Each row was made from one path, in order. Every step used is in the known rows, and no mark comes twice. Write each row's path.
Known rows
rito, venu, susu: [ 1.56 -2.05  2.08  2.08 -0.98  0.10 -1.00  3.97 -3.37 -0.34  0.79  0.65
 -0.31  1.16 -0.26 -1.20  3.86  0.44 -1.54 -3.22 -3.02  2.39]
venu, rito, funen, susu, toped: [ 0.08  0.77 -0.02 -1.89  1.46  4.28  0.16 -3.51  2.81  0.07  0.31 -0.24
 -1.81  0.42  0.86  0.67  1.63  2.76  0.37  3.08  2.50 -0.61]
venu, susu, toped, verod: [-1.03 -1.30 -1.79  0.79  1.28  2.42 -0.95  0.01  1.45 -0.58 -0.83  1.67
  0.16 -1.35 -0.35  1.16  2.73  1.80 -1.13  1.59 -1.07  1.17]
rito, funen, pibu, venu, susu, toped, verod: [ 0.14 -1.94 -2.80  3.09  4.51 -1.56 -1.15 -2.77  0.67  0.33 -1.59  0.57
  1.22 -3.40  0.41 -0.09  0.02 -0.71  0.74  1.56 -1.35 -0.73]
pibu, funen: [ 0.51  0.77 -1.31 -1.43 -1.41  0.48  0.27  1.95  1.29 -0.75  0.41  1.06
 -0.44 -0.59 -0.76  0.91 -4.65 -1.25 -1.09  1.35  1.26 -2.30]
rito, funen, pibu, venu, susu, toped: [ 1.79 -3.03 -4.24  4.40  4.10  0.30 -0.28  0.10 -1.89 -1.15 -0.24  0.29
  0.27 -2.17  0.81 -0.60 -1.34 -0.98  2.13 -0.13 -1.06 -0.83]
venu, rito: [ 0.28 -1.52  1.99 -2.46 -1.04  2.81  0.38  1.20 -2.05 -0.47 -0.14 -1.30
 -0.43  0.90  0.82  0.45 -2.98 -0.93 -1.64 -0.81  1.16  1.87]
venu, rito, funen, pibu: [ 0.36 -1.91  2.11 -2.79  2.49  0.35  0.10 -2.51 -0.80  0.78 -1.44 -2.02
  0.51 -0.39  0.25 -0.84 -0.67 -3.27 -0.99  0.97  0.69  0.68]
rito, funen, pibu, venu: [ 0.51 -1.09 -0.75 -0.37  3.65 -2.55 -0.47 -1.95  0.36  0.50 -1.22 -0.79
  0.78 -1.50  1.63 -1.01 -6.70 -3.49  0.67 -1.08 -0.98  0.35]
susu, venu, rito, funen, pibu: [-0.10 -3.55 -0.54 -3.99  2.90  3.35  0.47 -1.86 -3.06  0.23 -1.02 -2.09
  0.69  0.69 -0.24 -1.06 -1.86 -2.67 -0.28  1.22  1.47  1.73]
rito, venu, pibu, funen: [ 2.75  3.53 -2.80  0.69 -3.63 -3.66  0.29  1.29 -0.65  0.76  1.29 -0.01
  0.41  0.22 -1.68 -0.44 -0.75 -2.34 -1.70  0.12  1.67 -4.01]
funen, susu, toped: [-0.97  1.87  0.32  0.12  0.86  3.29  0.28 -1.32  5.20 -0.05  0.52  1.54
 -1.93 -0.06  0.88  1.08  1.34  3.52 -0.38  1.42  1.16  0.93]
venu, rito, funen: [ 0.87 -1.74  0.58 -5.47  0.83  3.75 -0.27 -1.04 -1.60 -0.62 -0.68 -1.54
 -0.61  1.61  0.59 -0.19 -2.13 -1.36 -0.45  0.71  0.78  0.90]
rito, funen, susu, toped, verod: [-2.30  1.55  0.47 -2.70  2.17  1.71 -1.23 -5.77  7.46  1.01 -1.14  1.35
 -0.95 -0.98  0.08  1.09  2.94  3.28 -0.74  4.05  0.33 -0.51]
susu, venu, pibu, funen: [ 2.19  0.88 -7.16 -0.65 -1.99  1.23  1.10  1.95 -1.38 -0.86  1.54  0.31
  1.28  0.69 -1.17  0.01 -4.22 -1.45 -1.31  1.44  1.95 -3.13]
pibu, funen, rito, venu, susu: [ 0.48 -0.91  3.47  3.71 -2.87 -3.83 -0.39  3.55 -4.00 -0.49  0.73  0.27
  0.35  0.68 -1.45 -1.38  4.85 -0.59  1.23 -1.19 -2.59 -2.11]
rito, funen: [-0.06 -1.40  0.06 -5.66  1.44  3.35 -0.79 -1.01  2.01 -0.71 -0.86  0.07
 -0.98  1.90  0.51 -0.24 -2.03 -0.52 -0.42  0.74 -1.50  1.85]
venu, pibu, funen, rito: [ 0.36  2.45  0.30  1.98 -3.56 -4.42  0.90 -0.21  0.64  0.22 -0.01 -0.33
  1.07  0.30 -0.47 -0.38 -0.16 -2.59  0.39  0.76 -0.83 -4.12]
susu, funen: [-1.21  0.95 -0.51 -3.16 -1.32  2.39  0.50  2.31  0.22 -0.64  0.36  0.34
 -1.03  2.00 -0.61  1.12 -0.33  1.87  1.12 -1.85  0.72  2.84]
verod, toped: [ 0.30  0.17  0.18 -2.14  3.45  2.52  0.01 -1.96  2.44 -0.51  1.82  0.27
 -0.56  2.17 -0.95  0.69 -3.36 -0.27 -0.47 -0.05 -1.17  0.77]
rito, venu, susu, toped, verod: [-0.63 -0.36 -0.81  1.30  0.26  0.56 -1.21 -0.22  0.21  0.13 -0.52  1.19
 -0.44 -0.80 -1.45  0.60  4.76  2.01 -0.92  0.86 -0.09  1.52]
funen, pibu: [-0.95 -0.92  2.31 -0.69  1.99 -0.57  0.22 -0.56  2.06  0.90 -1.21  0.23
  0.32 -0.69  0.06 -0.36 -1.24 -2.60 -2.20 -0.60 -1.17  2.69]

Which path is each row?
[ 2.54 -2.88 -0.83  3.98  0.71  0.16 -0.58  4.15 -3.42 -1.36  0.78  0.79
  0.65 -0.69  2.58 -0.70 -3.70 -0.86 -0.19 -3.63 -4.21  0.46] : pibu, venu, susu
[-0.31 -1.71 -2.38  4.79  3.22 -2.58 -0.84 -1.12  0.41  0.49 -1.30  1.07
  1.21 -3.88  0.59  0.50 -0.20 -0.33 -0.33  0.41 -0.86  0.10] : funen, pibu, venu, susu, toped, verod
[ 1.02 -0.50 -0.81 -1.42 -1.62  3.67  1.10  0.83 -2.47 -0.40  1.63 -0.74
 -0.09  0.27  0.57  0.36 -2.70  1.16 -0.81  1.90  3.71 -2.25] : pibu, funen, susu, venu, rito
[ 2.58  2.51 -3.97  0.18 -2.46 -1.59  0.68  1.14  0.47  0.02  1.00  0.66
  0.91 -0.32 -0.51  0.32 -3.57 -2.33 -2.00  0.91  0.91 -3.99] : venu, pibu, funen
[-0.99 -0.78  0.23 -2.48  0.18  5.63  0.25  0.51  1.76 -0.23  1.16  0.85
 -0.60  2.09  1.26 -0.14 -0.74  3.05 -1.27  0.11 -0.52  2.30] : funen, susu, venu
[-2.45  1.98  1.07 -0.80  0.81  1.19 -0.86 -3.73  7.30  1.19 -0.83  1.74
 -1.07 -1.39  0.38  1.64  2.29  3.66 -1.68  2.85  0.48  0.64] : funen, susu, toped, verod
[ 0.18 -1.47  1.45 -2.31 -0.63  5.41  0.79  0.83 -2.40 -0.38  1.12 -0.96
 -0.23  1.56  1.53 -0.14 -1.52  1.92 -1.23  0.22  1.74  1.40] : funen, susu, venu, rito
[ 1.28  0.12  2.82 -1.39  1.11  0.66 -0.54 -2.53  0.56  0.82  0.19 -1.14
 -0.36 -0.27  3.36 -0.72 -2.93  0.60  0.17 -0.02 -0.13 -2.02] : pibu, venu, rito, funen, susu
[ 0.44  5.27 -1.97  1.98 -1.72 -3.84 -0.49 -3.71  5.08  2.31  0.42  1.09
  0.16 -1.91 -1.34  0.81  4.48  1.62 -1.80  3.41  2.95 -4.17] : rito, venu, pibu, funen, susu, toped, verod
[-0.66  0.72 -1.47  1.51  1.07 -2.94  0.56  0.86 -0.86  0.68 -0.36 -0.53
  0.63 -1.50  0.89 -0.09 -4.82 -1.57  1.85 -3.20  0.55  0.81] : susu, funen, pibu, venu
[ 2.06  2.80 -0.63 -0.46 -2.22 -2.76 -0.16  0.08 -0.36  1.23  0.64 -0.40
  0.43  1.86 -0.31 -1.12  1.67 -1.82 -2.57 -2.29 -0.33  1.09] : rito, venu, pibu
[-1.63  0.88  0.25  3.10 -1.59 -3.52 -0.74 -0.42  0.10 -0.11 -0.61  0.82
  0.15 -1.50 -2.55  0.40  5.90  1.20  1.44  2.15  0.22 -2.58] : pibu, funen, rito, venu, susu, toped, verod
[-1.93  0.81  2.51 -0.03 -2.85 -3.01  0.57  0.47  1.34 -0.76 -0.37  0.04
 -0.19  0.32 -0.82  0.16 -1.16 -1.30  1.43  0.82 -0.46 -2.27] : pibu, funen, rito
[-0.44  1.28 -0.42 -0.39  2.15  0.32 -0.94 -5.71  3.08  1.17 -0.91 -0.43
 -0.32 -2.28  1.63  0.97 -0.93  2.00  0.70  2.92  2.18 -1.81] : pibu, venu, rito, funen, susu, toped, verod
[-0.34  1.39 -2.55  1.00 -3.50 -1.40  1.25  0.57 -1.64 -0.56  0.73 -0.45
  1.19  1.34 -0.92 -0.42 -0.93 -1.62  0.99  1.30  0.31 -3.40] : susu, venu, pibu, funen, rito
[-1.28  0.53  0.36 -1.05  1.09 -0.47  0.68  0.55  0.79  0.72 -0.51 -0.16
  0.26 -0.28 -0.98  0.27  0.66 -0.48  0.12 -1.72  0.57  2.82] : susu, funen, pibu
[-0.73 -1.25  2.20  3.77 -1.87 -2.91  0.19  3.47 -4.20 -1.13  0.31 -0.39
  0.57  0.70  0.95 -0.45  1.59  0.94  4.68 -4.03 -3.63  0.47] : pibu, venu, susu, funen, rito
[-2.92  1.13  5.69 -0.95 -2.84 -3.38 -0.30 -0.18 -0.12  0.57 -0.62 -0.62
 -0.88  2.84 -0.98 -1.10  3.57 -0.10  0.97 -2.01 -0.96  2.38] : funen, rito, venu
[ 0.46 -0.35 -0.56  1.42  0.27 -2.66  1.05  0.79 -4.95  0.54 -0.15 -2.34
  0.82 -1.59  1.05  0.05 -4.93 -2.07  1.53 -2.88  2.79  0.43] : susu, funen, pibu, venu, rito
[-0.81 -0.86  1.13  3.95 -0.87  0.01 -0.06  1.72 -2.57 -1.07  0.18  0.32
 -1.09  1.19 -1.26 -0.46  6.53  1.56  2.20 -0.78 -0.74  1.58] : funen, rito, venu, susu, toped
[ 0.43 -0.56  1.81  2.63  0.40 -2.38  0.02  2.98 -3.95  0.77  0.18 -0.22
  0.68 -0.45 -1.55 -0.99  6.05 -0.28  0.72 -3.27 -1.23  2.21] : rito, venu, susu, funen, pibu
[ 0.89 -1.56 -0.62  0.60 -0.70  2.35  0.15  5.14 -3.49 -1.35  1.06  0.78
 -0.12  0.96 -0.34  0.46  3.05  2.17  1.01 -2.99 -2.07  2.13] : venu, susu, funen
[-3.26  1.08  3.53 -1.87 -2.60 -0.85  0.74  0.67  0.40 -0.24 -0.47 -0.44
 -0.53  2.36 -0.74  0.38  2.38  1.36  3.27 -1.79 -0.67  2.34] : susu, funen, rito
